(in the rows, 128 means zero)
Known rows, with every step that occurs:
n/q: [132 123 143 100 127 156 148 124 114 116 127 111 139 152 166 141  95 111
 136 157 150 101 136 131 146 126 126 126 143 152 129 171 107 104 132 119
 145 144 155 111 128  77 131 177]
j/q/n/b: [132 132 131 104 171 155 104 110  92 113  92 102 114 167 162 137  92  68
 120 154 112  92 125 146 146 108 158 134 126 154 123 216 115 117 102 105
 122 116 106 112 160 131 136 120]
n/b: [145 179 153 116 126 149 122  86 152 110 135 103 125 185 152 118 112  97
 124 163 135 126 165 116 109 114 123 122 169 149 125 141 121 127 136 141
 109 152 103 114 144 141 154 178]
e/l/f/j/q/y: [179  87 116 165 157 158 169 123 136 186 149  75 164 113 102 192 162 132
 163 188 115  73 104 125 152 148 168 116 178 130 141 111 134 101  45 111
 152 157 132 152  48  36  88  82]
q/l/f/j: [123 118 129 148 118 127 175  94 159 212 121  94 160 146 110 150 123 148
 131 113 132  72 150 121 127 152 102 148 199 138 141  47 126 136 120 156
 134 140 111 147  33  64 120 138]
m/p: [132 117 137 107 134 128 134 101 191 141 146 101 128 185 111 153 104 125
 143 127 178 147 149  82 163 142 122 138 149 161 135 141  99 114 134 106
 154 141  86 128 135 114 164 104]
r/b/n/q/f/j: [135 120 122 130 146 106 112 119  69 101 135 119 162 181 133 164 110 162
 156 128 137 135 162 187 126 168 130 144 138 184 114 159 134 136 112 142
 146 108  88 119 109 113 128 154]
f/l: [143 150 133 132 139 163 140  87 186 169 118 120  85 138 122 124 112 114
 151 185 150 133 119  95 104 127  94 138 177 148 125 108 116 148 182 115
 120 150 143 117 127  94 145 135]
j/q/y: [147 114 111 132 134 181 120 136 125 137 125  79 115 145 145 154 100 115
 143 189 153 114  63 135 167 111 137  97 148 134 122 208  91 110  99  94
 163 155 149 110 131  40 136  93]
q/f/l: [150 162 100 137 133 177 138  78 163 188 108 125  61 110 100 139  63 150
 159 177 135 126 110 109  58 139  46 117 152 144 140 118  92 164 154 126
 119 152 162 126 136  82 121 114]
l/f: [135 121 135 112  91 146 165 109 164 147 119 110 157 147 121 151 121 146
  94 148 179 127 163 121 113 141  73 117 159 147 137 106  95 115 113 124
 146 148 137 138  82  90 116 144]
j/q/n: [110  96 111 106 158 157 118 125  97 135  83 107 113 146 148 158  84  86
 114 149 153 110  84 141 160 105 154 148 113 153 113 225  96 111 111  85
 151 110 136 105 149  86 141  98]
f/j: [124 139 120 157 143 123 147  97 155 146 144 100 152 182 135 144 119 120
 139 160 165 146 137 105 136 137 164 146 196 161 115 103 135 106 160 133
 134 147 109 112 113  92 147 180]
p/w: [111 107 116  84  95 120 164 128 162 134 116 114 110 161 108 129 133 147
 114 121 180 145  97 134 119 130  89 148 155 156 134 140 100 132 125 136
 139 140 129 108 154  88 185 194]
p/m/r/b/n/q: [106  79 175  85 142  91 118 141 160  96 152 132 131 196 168 116 165 128
 136 118 181 134 150 181 147 185 107 205 134 119  98 136 102 112 132 111
 157 132  98  85 124 128 166 121]
b/n/y: [ 94 117 150  71  62 114 145 109  81 131 142  92 138 191 190 133 117  88
 102 138 206 139 153 115 135 126 118 153 142 143  96 126  96 158 104 155
 158 118 102  93 173 105 141 157]
l/f/j/q: [148  71 116 151 144 120 150 134 158 166 125  95 182 131 125 160 134 149
 131 162 172 116 160 136 148 167 159 124 172 159 144 126 126  72 120 113
 181 144 115 161  47  75  95 134]
h/p/m: [110 106 179 134  84 110 117 147 187 181 126 127 105 164 127 162 146 145
 129 130 207 131 127  90 106 142 111 156 158 133 124  85 110 112 171 153
 139 147 133 128 115 119 159 161]
p/m/r: [102 107 136 121 127 126 150 109 223 158 151 116 100 170 150 110 125 122
 128 140 194 132 112 110 117 161  88 189 168  97 112  89  78  99 155 113
 138 169 139  88 140 102 159 125]
l/q/n/b: [156 169 165  81 128 154 131  95  90 127 107 120 128 170 180 149  97  67
 102 152 144  89 154 140 123 116 109 151 132 144 103 170 177 158  95 107
  92 133 106 115 135 159 128 139]
e/f/l/j/q/n: [136 106 103 175 193 193 139 143 128 180  83  67  96 105 127 143 116 112
 152 143 101  93  96 124  82 133 106 153 133 116 154 122 125  98 138  82
 132  99 151 131 129  78  87  56]
h/p/m/n/q/l/e: [137  68 174  83  84  95 179 190 118 211 119 104 117 148 154 147 104 119
 140  79 170  50 156 114 134 138 111 209 129  70 140  94 135  99  90 150
 162 128 153 137  76  81 130 130]
h/p/m/n/q/y: [136  94 145 115 111 129 147 173 111 180 154  85 131 161 171 167  89 116
 154 152 190  82  91  90 154 167 123 150 133 101 132 165 101  86  97 141
 152 165 151 130 137  83 126 122]
r/b/n/q/l: [115 112 183  80 127 121 105 122  84 114 111 120 129 180 142 138 137 111
 138  91 120  88 145 189 160 128 124 166 131 156 108 173 112 173 118 131
 144  95  99 103  95 105 178 120]
l/e/f/j/c: [163 112 115 167 141 118 156 141 153 123 125  41 203 167 108 132 158 142
 135 106 179 160 125 119 113 118 143 154 184  82 115  36 133  30 111  96
 163 120 153 132  85  85 107 175]
m/n/q: [134 109 132  88 140 140 161 124 100 121 137  95 155 161 176 133  67  88
 131 156 175 107 149 112 161 142 157 151 125 134 122 211  95  85 113 104
 169 136 141 119 155  98 133 141]
l/e/f: [155 130 140 117 107 143 160 139 144 118 112  79 152 160 128 132 134 157
 118 120 160 155 168 118 108 114  62 146 131  82 129  52 107  90  91 105
 140 125 175 101 104  66  92 152]
q/y: [135 163 116 132 108 178 143 107 133 138 135  82 119 172 143 151  98 115
 130 179 155 124  74 112 145 111  96 104 168 136 116 155  97 135 105 118
 124 165 145  92 142  56 150 129]
h/p: [131 130 166 123  86 129 112 118 159 132 115 119 116 183 120 157 125 115
 125 132 193 153 133  82 112 126 149 135 161 153 120 132 135 121 159 140
 156 128 117 139 119 121 156 148]
d/c: [139 153 139 114 126 164 158 139 160 126 125  99 125 164 116 112 113 135
 114 157 192 125 146 132 109  67 123 154 166 166 104 100 107 134 135  86
 149 168 118  94 142  78 164 144]
j/l: [138 108 132 123  96 156 110 104 156 143 114 100 105 136 134 124 140  89
 102 148 147 148 140 117 117 139 139 107 164 159  93 160  85 132 143 109
 150 141 120  92 118  81 171 110]
q/n/b/r: [107 136 107 107  94 146 106  86 116 103 119 125 116 214 144 120 114  53
  99 117 113 110 126 144 126  94 129 136 156 127 125 104 148 143  99 120
 108 160  62  89 139 139 167 136]
n/q/f/j/l/e: [185  90  83 136 108 141 167 143  87 158 117  91 137 111 141 145  99 140
 135 139 105 107 176 158 100 157 113 112 161 139 124 112 145  97  76 130
 155 141 141 106  69  31  90 147]
m/h/p/w: [141 124 127 100  62  63 137 148 177 121 130 100 112 186  81 125 150 153
 122  69 191 169 105  93  92 187 131 162 151 119 158 137 152 132 137 154
 165 114 109 151 131  95 181 157]
j/l/f: [152  89 129 114  76 152 140 112 166 161 107 104 137 112 119 136 153 119
  79 144 153 133 177 122 106 165  92  90 164 151 112 121  80 126 109 116
 160 149 119 124  66  76 129  98]
m/n: [121 131 123 104 124 135 149 102 137 132 137  91 137 175 148 133  79  91
 117 155 196 148 139  94 141 133 151 159 142 134 110 182  85 105 123 103
 162 135 124 114 161 112 161 118]
j/l/e/f: [176  99 134 122  92 151 138 143 147 133 100  73 131 128 126 119 167 127
 101 115 134 159 181 121  98 138  76 120 135  87 105  71  92  98  89  98
 154 124 159  87  87  52 105 107]
e/f: [127 137 151 132 132 156 123 108 151 124 119  89 142 154 132 134 127 145
 135 128 153 151 141  99 110 136  86 131 129 106 125  97  69 102 135 112
 136 132 167 107 134  87 111 137]
b/n/q: [111 105 151  70  95 115 129 120  71 120 111 128 156 189 172 155 120  98
 110 138 177 119 144 145 149 114 144 149 124 165 105 162  95 113 114 132
 162 112 114 106 120  82 144 165]
p/m: [101 117 145 128 106 127 142 131 182 174 136 120 110 152 144 138 130 144
 120 156 185 124 124 120 121 129  85 155 157 133 118  96  72 114 155 132
 119 166 152  94 129  93 160 168]
n/q/l/f: [133 102 150  96 105 160 176 119 118 182 107 105 146 117 140 145  98 136
 123 107 115  32 149 146 129 140  63 128 146 132 156 116  95 131  96 138
 143 142 157 144  50  53 104 137]

Rows:
[119  66 101 121 151 133 179 138  79 168 127  66 179 127 182 154  93 116
 124 143 156  69 146 134 165 172 124 145 150 144 138 146 136 112  71 131
 158 121 115 136 121  85  61 129] -> l/f/j/q/n/y
[140 146 142 164 109 176 185 115 155 145 147  91 113 145 107 162 158  89
 126 145 128 103 141 108  69  90 172 161 189 143 136  97 152 120 113 118
 123 130 121 119 116 103 161 122] -> e/l/j
[148 102 128 173 148 137 106 109 157 158 128  66 153 135 126 124 166 121
 140 130 120 156 156  97 108 185 145 120 166 123 102  76  89  95 146 121
 146 135 126 101  97  70 113 120] -> e/f/j/l
[147 145 146 145 164 165 128  97 181 164 114  97 102 124 116 121 126 141
 165 160 129 140 130  87  82 150  58 133 146 106 136  67  85 128 170 109
 119 138 176 120 130  83  97 120] -> e/f/l
[140 106 120 162 127 131 120  97 160 161 131  92 133 147 135 130 153  93
 123 156 139 149 149 110 126 163 184 122 201 168  95 123 122 115 157 124
 146 147  91  97  99  77 160 133] -> f/j/l
[134 119 121 151 119 120 174 105 164 166 136 100 186 158 122 157 130 151
 119 154 176 129 168 113 126 164 117 132 194 158 134  67 131  98 128 141
 145 148 107 144  60  89 105 168] -> l/f/j
[122  84 116  69 119  96 161 130 198 146 136 105 117 177  81 144 125 155
 136  91 184 153 117 104 156 161  91 156 146 166 155 138 101 125 118 126
 158 137  81 133 155 106 185 146] -> m/p/w
[135 123 139  87 116 132 102 126  68  83 116 130 133 167 134 159 100 159
 134 122 143 135 153 193 114 148  88 129 103 174 117 193  97 152  98 128
 153 105 114 113 130 112 140 127] -> r/b/n/q/f
[122 119 144 111  89 152 167  98 156 195 102 105 131 133 111 144 113 141
 109 108 142  72 143 127 117 131  56 133 163 131 141  90  89 154 107 141
 136 139 139 136  55  71 129 114] -> q/l/f
[119  95 144  91  69  97 140 145 163 138 106 122 103 173  91 150 150 146
 120  94 201 156 100 105 109 144 119 148 157 158 141 128 141 133 141 159
 159 121 112 144 138 115 180 190] -> h/p/w
[166 146 123 119 116 149 178 116 179 163 108 112  94 143 119 120 119 122
 136 179 157 139 149 117 105 102  76 155 176 121 129  63 152 134 140 110
 125 143 157 112  98  71 125 150] -> f/l/e
[133 129 176 116 111  94 114 136 169 164 150 102 119 189 154 131 119 102
 131 134 188 121 177  76  97 162 148 170 151 114 127 122 115 102 139 159
 134 148  90 146 151 184 156 148] -> h/p/m/n/b
[103  87 199 105 102  65  84 134 203 109 139 137 110 227 126 131 194 130
 127  91 225 180 145 133 117 185 126 214 153 119  91 100 131 130 157 132
 171 116  60 114 115 169 191  93] -> h/p/m/r/b/n
[130 134 128 117  70 141 101  94 168  97 151 121 121 207 134 104 139  79
 116 137 133 131 155 133 112 104 139 115 182 124 133  78 145 127 129 128
 136 184  63 107 115 135 170 157] -> n/b/r
[127 103 191 139 133 109  99 137 247 107 153 122  95 193 121 118 165 144
 150 110 197 160 137 115 115 196 113 194 173 109 114 105 145 121 176 120
 149 144 102 117 121 165 176 105] -> h/p/m/r/b
[140 104 102 124 126 168 112 123 125 146 105 112  97 117 117 160  65 158
 139 158 153 122 109 145 105 124 114 102 115 150 135 210  70 113 112 104
 172 135 158 131 132  70 121  97] -> j/q/f
[129 125 113 171 150 125 130  99 163 132 139  70 175 177 113 136 133  99
 136 146 193 146  88 114 130 120 200 139 213 153 101 124 127  64 164 110
 165 140 108 137 113 116 173 175] -> f/j/c
[136  96 136 133 134 136 184 116 121 201 125  96 177 128 140 152 108 141
 149 112 113  31 156 141 145 165 105 143 180 139 155  80 134 114 110 155
 141 143 130 153  25  52  97 160] -> n/q/l/f/j
[177  92 154 137 108 132 125 117 147 174 135 104 147 127 150 145 165  89
 120 163 168 135 171 123 128 174 169 126 186 155  81 124 177 127 145 103
 158 155  98 117  58  89 141 115] -> f/j/l/q
[149 170  83 180 117 195 174 103 166 195 117  98  65 114 100 144  76 147
 148 166 124 113 120 116  21 130  64 124 185 153 160  90 134 144 159 134
 120 143 140 139 125  86 123 104] -> q/f/l/j
[157 154  73 192 126 197 157 105 176 180 115  68  87 111  78 134  92 130
 143 148 151 115  70 122  13 113 100 116 203 146 147 106 122 102 162 111
 148 134 140 164 125 110 149 102] -> q/f/l/j/c
[119  65 135 115 110  93 149 115  82 190 105  84 208 158 121 159 150 111
 114  77 162  55 110 161 140 140 161 154 180 146 116  92 113  85  97 147
 188 104  90 174  17  82 134 143] -> b/n/q/l/f/j/c
[110 128 172  80  91 115 120 123 101  76 155  93 143 198 176 119 145 110
 120 129 187 158 176 154 144 144 111 156 144 154  98 157 122 182 112 142
 150 108  80  86 173 144 159 144] -> r/b/n/y
[111  96 165 115  95  94 130 150 171 183 139 112 121 172 136 155 115 121
 124 128 228 140 141  72 118 163 143 182 141 115 118 124  92  95 149 138
 161 140 121 136 142 135 161 126] -> h/p/m/n
[181 106 135 100  70 175 112 113 124 174 107 120  93  87 127 156 102 122
 106 151 159 125 152 140  71 161  79  90 126 144  96 170 114 162 102  99
 158 150 145 120  86  77 123  68] -> j/l/q/f
[138 133  81 177 140 142 128  93 143 150 129  76 151 153  92 154  84 141
 146 136 178 139  73 123  85 129 155 118 188 150 114 127 105  80 138 122
 160 137 129 148 124 106 147 152] -> q/f/j/c
[129 125 117 101  85 126 114  97 151 104 163 107 137 216 143  97 115  58
 110 135 155 134 164 116 131 125 171 141 163 107 124 118 127 110 106 113
 161 176  51 115 139 155 174 124] -> m/n/b/r
[180 125 129  88 122 131 142 140  89 117 102 132 104 141 119 142 111 166
 153 143 127 131 173 196  92 136  41 153 123 141 129 122 150 164  91 117
 138 107 135 118  94  89 106 123] -> r/b/n/q/f/l/e
[117 115 160 131 155 127 126 122 244 100 164 114 101 180 136  97 156 144
 141 134 176 155 131 146 126 185  83 192 171 107 109 117 103 123 164  98
 130 161 119  81 142 140 176 113] -> p/m/r/b
[145 130 147 115 105 154 163 128 137 166  97  73 123 149 117 126 126 145
 133  78 119  98 148 125 107 100  45 164 134  61 134  36  99 128  88 122
 130 116 179 102  77  44 106 123] -> q/l/e/f
[119  87  90 144 151 121  91 110 114 122 130 111 142 201 147 127 126  59
 133 137 104  95 121 156 160 118 215 140 170 139 130 121 179  99 110 109
 144 154  37 113 105 125 147 125] -> f/j/q/n/b/r
[144 104 110 163 124 120 157 108 173 150 133  67 206 154 100 150 146 133
 112 134 202 133 119 122 120 149 155 123 213 149 122  84 123  56 133 116
 171 142 109 171  61 110 132 164] -> l/f/j/c
[150 156 150 136  77  93 113 122 167 117 139  96 126 197 110 132 128 118
 127 102 187 162 140  72  98 170 160 149 156 118 137 141 147 120 154 137
 158 119 114 146 107 103 156 113] -> m/h/p
[138 139 152 125 160 150 120  94 214  54 152 104 113 196 129  95 134 116
 141 133 162 174 138 138 136 169 121 168 174 124 106 166 132 133 152  82
 151 140 105  92 144 140 176 101] -> m/r/b
